Each row comes from the steps of one walk. Every step used is in the known rows, and no mark comes twice. Write the walk behind each row, first mark first.
Known rows:
F/X/C: 167,40,-84,-69,300,43,-203,-131,100,67,-88,-3,163,-93,59,62,49,-35,-80,27,12,-57,-17,58
W/E: 129,72,-218,-67,-220,19,-71,-114,-82,101,-28,96,-117,125,-50,131,-73,43,-64,59,-44,-126,53,-49
R/W/E: 161,-68,-221,25,-180,-202,-81,-27,-36,62,-10,92,-159,123,-99,88,-60,-3,-36,-19,168,-83,-1,-76
U/E: 149,-49,-47,-127,1,48,-279,-102,37,74,-47,100,5,163,-5,116,130,141,-47,72,-15,-83,-46,149
Q/X/W: 111,6,-79,80,-141,-38,-177,55,39,29,-98,18,71,-4,10,-61,41,21,85,52,-51,-36,-1,49
W/E/X: 152,131,-241,-78,-24,-25,-91,21,-96,92,-38,199,-100,128,-93,34,-97,98,42,59,4,-110,136,-26
Y/E: 177,-1,108,-85,-89,77,-107,-74,-96,-12,8,115,-40,138,-13,63,16,-27,-45,54,0,-207,-50,167
E/Y: -10,46,-113,-84,-59,118,-171,-64,-41,92,-48,165,-5,-10,2,353,15,108,35,86,-123,-106,-9,56
Q/X: 116,-1,-44,91,-206,150,-172,-17,-62,64,-55,-11,-51,3,-66,90,51,68,142,53,25,-172,58,-5
C/X/W: 135,-6,-94,-195,-145,-74,-142,-64,89,58,-79,107,82,59,150,-151,44,62,-290,67,-117,-28,-1,182
F/R/W/E/X: 47,-144,-254,82,63,-395,-112,113,-51,88,-15,130,-105,141,-99,-165,-37,50,51,96,111,60,100,-39
F/X/R: 171,63,-48,-74,272,274,-189,-79,-172,117,-111,14,-26,52,58,-197,46,63,-75,98,-113,104,65,38
C/X/R/Q: 161,-91,-48,-277,-181,245,-161,-267,-263,88,-99,136,-103,11,127,-109,81,171,-299,78,62,83,103,219
F/R: -25,-116,-86,-27,-55,2,-178,-99,-37,92,-33,31,6,119,48,-32,80,40,-8,171,-119,-34,32,66
X/W/E: 120,87,-240,-101,-150,-173,-86,-34,24,59,-68,118,7,115,17,-33,-68,-3,-114,59,-85,15,-10,20
F/X/W: 161,26,-74,-59,298,-23,-193,-44,72,53,-80,1,138,114,137,-195,50,-1,-75,46,-69,-10,18,112
W/E/Y: -4,114,-236,-80,-186,-7,-75,-56,-103,108,-26,172,-82,30,-57,343,-88,97,-13,96,-124,-91,19,-30
U/E/F/X/C: 149,-103,-62,-92,584,-124,-175,-77,138,1,-109,-21,186,-85,34,115,48,57,-116,66,53,34,-172,176
R/W/E/F/X: 171,-168,-219,104,349,-279,32,18,-57,17,-19,-56,-133,93,-38,8,-159,-13,-38,-8,199,-69,-32,-38
E/F/R/Q: -32,-355,-82,-71,119,-46,-50,-219,-171,7,-36,14,-30,87,83,91,14,90,-22,147,115,-6,-7,195
R/Q/X: 139,-145,-31,17,-218,172,-183,-187,-177,42,-51,10,-78,9,-6,152,86,118,118,18,235,-179,124,109
C/X/W/E/Y: -9,104,-271,-185,-231,-221,-71,-22,22,83,-49,188,19,-14,86,70,-67,109,-293,107,-221,37,0,118
R/Q/X/W/E/F: 102,-161,-207,42,-83,-223,44,-61,-144,-37,-80,6,-38,-18,-7,62,-126,64,23,30,182,-4,-9,108
E/F/R: -52,-209,-103,-6,142,-65,-45,-50,-47,27,-45,-3,-14,69,25,47,-24,33,10,198,-97,-9,-65,82
R/W/E/F/X/Q: 151,-156,-191,69,371,-285,40,-69,-264,54,-19,-21,-29,113,-101,169,-149,101,-71,-10,119,25,67,-101
U/E/W: 168,47,-76,-143,109,-65,-272,-14,14,0,-69,143,64,116,47,-33,146,95,-2,61,-237,63,-138,194
R/W: 168,-144,-92,14,-53,-77,-153,-28,25,54,-36,84,-81,83,-31,105,39,6,19,-26,178,-91,-27,7
U/E/F/X: 160,-134,-36,-43,521,-33,-177,-59,11,19,-65,-53,32,138,41,32,56,126,-46,91,6,-68,-77,187
U/E/X: 177,13,-76,-138,199,21,-287,20,16,83,-60,204,28,167,-46,17,107,202,58,70,28,-54,49,174

Which walk is each row?
154,-88,-50,-195,-81,291,-174,-237,-280,84,-112,143,-83,38,45,10,71,119,-80,61,86,100,74,141 : X/R/Q
144,65,-133,-124,165,-75,-162,90,59,46,-100,221,116,89,31,-138,0,61,34,40,-44,15,40,118 : E/X/W
142,143,-220,-119,4,-13,-67,-63,-310,129,-36,238,7,152,-147,173,-103,208,6,58,-78,-28,232,-83 : W/E/X/Q
13,-270,-97,66,-10,-225,-179,-19,14,70,-28,24,-37,121,9,-57,81,11,10,92,78,9,-22,23 : F/R/W
192,-73,-29,-152,264,300,-205,-254,-282,93,-99,26,-42,68,117,-133,82,109,-101,65,104,96,131,150 : F/X/R/Q
-52,-143,-229,4,21,-203,32,-42,-104,40,-27,7,-82,98,-32,45,-118,34,-52,202,-101,2,-38,-1 : W/E/F/R
125,45,-46,61,-156,262,-183,33,-198,83,-123,23,-72,-67,-75,-66,50,84,89,117,-94,78,48,-22 : Q/X/R
184,33,-206,-195,5,127,-94,-103,-352,97,-103,250,-146,74,-49,-93,-73,170,-32,55,122,143,188,70 : W/E/X/R/Q
193,-23,-255,13,18,-245,-79,101,-54,79,-22,189,-137,122,-135,-1,-92,61,63,-31,201,-57,93,-53 : R/W/E/X
252,-57,75,-33,187,-62,-126,195,-209,-9,-63,238,-81,56,-106,-241,-18,7,15,26,148,107,-30,119 : Y/E/X/R/W
-24,-258,-47,57,-126,-150,-210,-107,-79,27,-71,-30,95,27,96,-189,137,72,63,119,77,80,69,191 : F/R/Q/X/W
12,-354,115,-82,127,-112,-1,-188,-250,-87,18,42,-29,113,64,24,-4,22,-57,146,146,-85,-86,317 : Y/E/F/R/Q
181,-23,-235,-9,50,-240,-74,17,-260,113,-21,230,-29,136,-189,128,-95,172,30,-26,124,27,184,-121 : R/W/E/X/Q
104,-20,-228,-48,-23,-66,62,-56,-97,34,-49,61,-143,76,-62,210,-179,35,-39,80,-8,-99,-45,-18 : W/E/F
170,-129,-246,63,414,-384,19,0,69,-5,-70,-31,16,-114,-54,110,-161,-80,-106,-30,234,24,-128,-41 : R/W/E/F/X/C
8,-2,-82,-132,38,29,-281,-61,12,97,-50,172,31,61,-5,343,120,203,-15,107,-110,-31,-74,170 : U/E/Y
18,-134,-233,48,88,-382,-95,20,-269,119,-13,173,0,165,-160,-33,-41,165,18,95,25,131,188,-91 : F/R/W/E/X/Q
117,-140,-66,-104,192,-23,-138,-48,17,-3,-70,68,-3,106,-15,202,30,130,-30,97,12,-50,-133,172 : U/E/F
122,-136,-54,0,-163,1,-179,-118,-67,8,-88,38,46,12,70,-9,77,73,64,3,183,-38,58,171 : R/Q/X/W
131,-137,-201,201,-44,-172,34,167,-223,14,-103,-4,-218,-74,-189,-25,-166,29,65,55,127,142,-72,-122 : Q/X/R/W/E/F
9,-205,-220,89,-143,-348,-94,-20,-32,85,-5,28,-116,148,-56,-79,-22,-2,-44,93,75,27,18,-57 : F/R/W/E
-49,-271,-236,-84,65,-363,28,-148,-119,-11,-59,41,20,104,93,-73,-81,34,-130,146,50,138,-34,176 : X/W/E/F/R/Q
145,38,-71,-211,-172,226,-158,-95,-157,110,-104,123,-79,-4,66,-147,38,119,-273,133,-161,79,44,107 : C/X/R
41,-14,-245,-113,-215,-157,-78,37,-166,121,-63,188,-175,-75,-38,37,-67,139,-282,87,-67,191,-5,7 : C/X/R/W/E/Y
22,128,-241,-41,213,-187,-101,-7,-1,89,-51,77,83,59,77,18,-65,57,-82,80,-181,54,24,59 : F/X/W/E/Y
-38,-273,-61,-47,231,-179,-174,-43,3,22,-56,9,42,140,19,26,81,133,-36,210,-90,48,-135,196 : U/E/F/R
-119,-165,-257,82,-92,-366,-106,17,-50,95,6,101,-89,41,-63,149,-26,62,-2,128,-22,79,-23,-44 : F/R/W/E/Y
115,35,-78,59,-133,47,-187,-28,74,35,-110,14,100,-219,-76,191,43,-2,86,39,46,-76,-44,-5 : Q/X/C
-21,-258,-20,89,-179,29,-206,-187,-185,58,-33,-50,-30,42,28,-12,139,116,121,117,141,-49,128,128 : F/R/Q/X
-75,-146,-220,173,-21,-393,13,114,-39,-13,-77,-74,20,-1,-35,-147,-105,1,43,191,-120,119,-60,16 : Q/X/W/E/F/R
-28,-185,-185,78,-237,-291,-126,-113,-135,44,-55,-17,12,57,45,-190,33,67,7,134,73,94,97,111 : F/R/Q/X/W/E
137,69,-91,-129,126,117,-156,-66,-254,115,-52,228,85,111,-92,166,16,211,46,56,-74,-36,195,-2 : E/X/Q
160,-117,-54,146,-112,38,-185,112,-148,69,-118,14,-123,-61,-109,-96,50,38,102,29,117,114,-2,-60 : Q/X/R/W
167,169,-235,-123,16,96,-87,63,-238,116,-111,231,-120,55,-113,-136,-101,116,-7,122,-91,142,125,-45 : W/E/X/R
212,83,86,-136,148,158,-112,104,-254,12,-66,253,-42,66,-59,-216,-22,52,-3,110,-53,55,10,153 : Y/E/X/R
143,95,-209,-45,171,-165,-104,-53,14,67,-64,8,58,147,73,-191,-52,-10,-121,53,-82,13,45,27 : F/X/W/E
218,-206,107,44,515,-104,-6,90,-217,-62,-52,-6,-79,34,-9,-216,-85,-60,-85,36,142,91,-149,144 : Y/E/F/X/R/W
-6,-32,-220,6,-235,-173,-106,-70,-147,41,-59,115,11,-57,0,201,-26,138,52,39,67,21,53,104 : R/Q/X/W/E/Y
